Every row comes from one small tree of marks. The marks that hang from a mark follow it in brackets, in the order of their numbers. Every link used is in the known rows. Which tree was each row made from?
In the rows, 128 means zero.
Known rows:
z383{z537 z539{z510}}: [175 153 166 101 120 142 125 167 130 112 119 170 100 111 117 156 145 105
  49 112 141 102 131 144]
z644{z537{z383{z569} z418}}: [150  80 142 123 153 176  97 100 126 147  95 133  96 163 192 153  73  98
  94 121 114  78 116 109]
z539{z383{z537} z510}: [156 157 153 107 129  99 103 149 126  95 107 141 120 110 104 168 143  89
  49 135 157 109 170 170]
z569{z383{z537 z539}}: [195 146 151  99 129 151 139 147 110 129 111 161  81 110 141 118 152 136
  58 104 127 122 100 117]
z569{z383{z537 z903{z349}} z393}: [162 186 139 136 135 134 132 109  77 143  86 138 148 120 112 123 158 150
  90  76 119 153 114 147]
z539{z383{z569} z510}: [164 132 152 120 148  89  68 131 115 105 100 122 137 128 101 154 123  75
  72 127 135 114 147 191]
z418{z537{z383{z539}}}: [193 117 144 104 116 151 126 140 110 160 133 172 122 165 148 138 125 122
 100  85  97  84 107 100]
z418{z537{z383{z903}}}: [180 116 148 120 119 140 108 140 116 157 124 145 160 168 116 148 119 129
 125  80  82 102 124  97]
z539{z383{z537{z418} z903{z349}} z510}: [164 165 190 136 123  96  92 129 107 101  73 124 153  99  93 195 132  81
  52  97 163 114 176 174]
z644{z537{z383{z539{z510}}}}: [194 111 155  85 115 154 128 123 135 152 125 167  91 123 167 151 101  90
  74  89 127  95 105 141]
z537{z383{z539} z418}: [165 107 157 124 109 156 126 121 134 163 100 151  93 139 183 161  89 111
  88 106 125  85 112 108]
z383{z537 z569 z903{z349}}: [157 150 155 147 158 156  88 152  85  98  95 108 170 135  77 148 157 138
  92  91 103 137 123 134]
z349{z903}: [139 130 110 139 125 142 117 123 119 134 140 126 140 122 122 145 118 138
 139 139 127 134 111 135]
z383{z537}: [133 138 133 122 135 147 129 153 124 113 121 137 113 130 122 138 143 133
  92 134 133 116 140 111]
z537{z383{z539 z569 z903}}: [202 107 162 125 135 169  81 146 117 146  98 135 136 145 120 155 112 128
  92  81  68 106  81 121]
z539{z383{z537 z569{z393} z903} z510}: [172 171 160 127 152 113  54 144 101 111  67 144 152 129  85 177 141  98
  39 114 112  90 157 184]
z510{z539}: [126 130 127 109 132 123 141 126 138 120 137 112 113 117 156 147 131 125
 106 126 123 137 116 130]
z393{z569}: [117 135 129 134 133 103 115 114 133 115 119 138 133 126 111  98 148 126
 124 105 123 138 125 113]
z383{z539 z569{z393} z903{z349}}: [178 164 147 147 144 154  86 120  74 140  78 134 170 135 104 145 146 142
 104  71  84 122  94 159]
z644{z537{z383{z569{z393} z903} z418}}: [161 105 143 136 150 179  84  92 113 170  68 139 124 164 181 167  74 113
  95  98  90  71 114 117]
z569{z383{z537 z539{z510}}}: [202 155 169  92 119 131 133 154 118 131 111 177  83 100 127 130 148 100
  32  97 145 119 110 146]
z644{z537{z383{z539{z510} z569} z418}}: [200  96 175 101 135 169  91 118 131 153  88 161  80 146 188 167  72  62
  51  98 126  62 108 132]
z537{z383{z539 z569} z418}: [175  96 161 127 132 170  94 128 121 155  90 141  98 156 174 165  86 104
  77 106 105  72 100 112]
z569{z383 z393}: [138 152 117 123 126 116 136  90 106 168 105 146 114 133 156 100 127 134
 110 114 125 133 110 145]
z537{z383 z418}: [128 107 148 132 116 141 128 112 138 159 110 131 110 148 172 158  81 108
 109 121 130  96 131 110]

Write each row's tree:
[194 117 156 118 112 156 116 145 126 154 109 143 131 123 131 160 114 138
 104  77  89 112  90 116] | z537{z383{z539 z903}}
[184 129 162 103  99 132 122 135 138 155 124 158 109 127 142 158 107  94
  69  90 121 106 108 146] | z537{z383{z539{z510}}}
[183 159 151 133 157 179  79 158  98 127  75 163 132 137 108 154 151 146
  64  99  80  89 105 126] | z383{z537 z539 z569{z393} z903}
[211  82 172 116 146 192  81 122 119 155  76 148 102 140 173 169  81 109
  77  89  88  68  94 107] | z644{z537{z383{z539 z569 z903} z418}}
[139 166 159 163 156 161  86 119  83 128  58 125 156 148 118 164 130 129
  79  98 115 102 137 134] | z383{z537{z418} z569{z393} z903{z349}}
[174 156 149 120 135 135  90 131 108 145  97 163 122 135 127 144 127  96
  69 107 113  90 111 171] | z383{z539{z510} z569{z393}}
[149 158 139 144 159 164  82 147 102 121  82 137 148 148 102 151 142 144
  82 114  86 100 125 130] | z383{z537 z569{z393} z903}
[163 154 132 132 124 118 122 101 103 168  93 140 137 121 128 115 130 143
 114  90 107 136 104 143] | z569{z383{z903} z393}
[120 146 144 146 160 165  95 128 109 132  72 146 105 161 153 157 116 119
  69 141 125  71 145 119] | z383{z537{z418} z569{z393}}
[181 124 179 142 105 154 122 114 108 157  87 130 144 123 144 173 100 120
  98  61 114 115 104 121] | z537{z383{z539 z903{z349}} z418}
[139  91 139 116 129 165 126  97 138 156 109 138  88 146 201 155  77 104
 108 118 135  87 125 100] | z644{z537{z383 z418}}
[153 130 122 126 148 150  93 116  92 171 106 152 144 205 147 135 116 122
 106 101  77  77 121 116] | z418{z537{z383{z569{z393}}}}
[172 134 171 123 123 148  88 114 120 176  75 166 102 157 175 174  82  78
  47  99 115  62 112 152] | z537{z383{z539{z510} z569{z393}} z418}
[138 145 117 132 156 114  69 104  96 127  84 125 143 149 130 144 129 118
  96 139 113 101 138 173] | z539{z383{z569{z393}}}
[160 163 138 114 170 128  74 138 106 102  73 119 138 130 121 187 150 128
  43 116  89 103 135 156] | z510{z539{z383{z537 z569{z393} z903}}}
[171 152 153 140 165 130  66 142  77  84  76 105 176 123  73 165 156 128
  76 101 112 130 143 164] | z539{z383{z537 z569 z903{z349}}}
[173 176 171 127 126  97  94 142  98  92  91 124 170 100  69 177 157 100
  62  90 147 138 160 183] | z539{z383{z537 z903{z349}} z510}
[204 106 146 107 139 164  94 146  97 155 115 158 125 181 138 139 125 114
  88  87  76  73  98 107] | z418{z537{z383{z539 z569}}}
[213 145 187 116 144 153  71 185 113 107  93 152 130 115  82 166 145 105
  37  92 100  96 117 145] | z383{z537 z539{z510} z569 z903}
[160 163 151 115 143 110 112 135 101  82 101 102 155  96 105 183 163 132
  65  95 124 151 142 158] | z510{z539{z383{z537 z903{z349}}}}
[142 162 134 158 152 137  89 109  76 134  83 114 187 144  97 140 141 139
 124  85  93 135 111 160] | z383{z569{z393} z903{z349}}
[192 133 131 115 142 163  89 124  88 173 100 177 128 193 155 138 122 121
  86  86  70  61  99 115] | z418{z537{z383{z539 z569{z393}}}}
[196 165 170 122 126 159 120 127 104 159  63 178  93 117 156 147 125 137
  48  90 120  86 107 116] | z569{z383{z537{z418} z539 z903} z393}
[144 134 166 142 133 152 112 150 131 119  92 135 121 123 123 169 122 128
  85 119 126  97 146 101] | z383{z537{z418} z903}
[137 136 148 126 137 122 102 130 123 104  85 137 102 125 144 174 124 108
  66 149 157  88 169 129] | z539{z383{z537{z418}}}
[150 105 165 143 114 145 111 120 137 157  96 124 130 139 148 173  83 117
 112 100 109 101 123 106] | z537{z383{z903} z418}
[152 163 137 133 157 105  78  97  78 115  78  95 176 125 117 174 147 125
  85  88  91 139 124 188] | z510{z539{z383{z569{z393} z903{z349}}}}
[168  98 160 137 150 173  91  95  97 142  81 112 144 153 155 163  87 105
 107  77 105 105 111 120] | z644{z537{z383{z569 z903{z349}} z418}}
[188 141 171 111 144 154  92 174 116 105 104 157 107 128 108 156 143  96
  34 114 121  92 118 146] | z383{z537 z539{z510} z569}
[136 160 141 130 133 140 138 103 109 156  79 159  83 135 175 130 119 122
  67 126 146  94 131 123] | z569{z383{z537{z418}} z393}
[170 177 154 146 143  90  60 104  78 123  68 119 193 125  81 168 136  92
  80  87 119 129 142 217] | z539{z383{z569{z393} z903{z349}} z510}
[202 142 162 100 110 109 130 132 122 149 117 165  94  99 134 119 130  92
  66  90 141 130 101 165] | z569{z383{z539{z510}}}
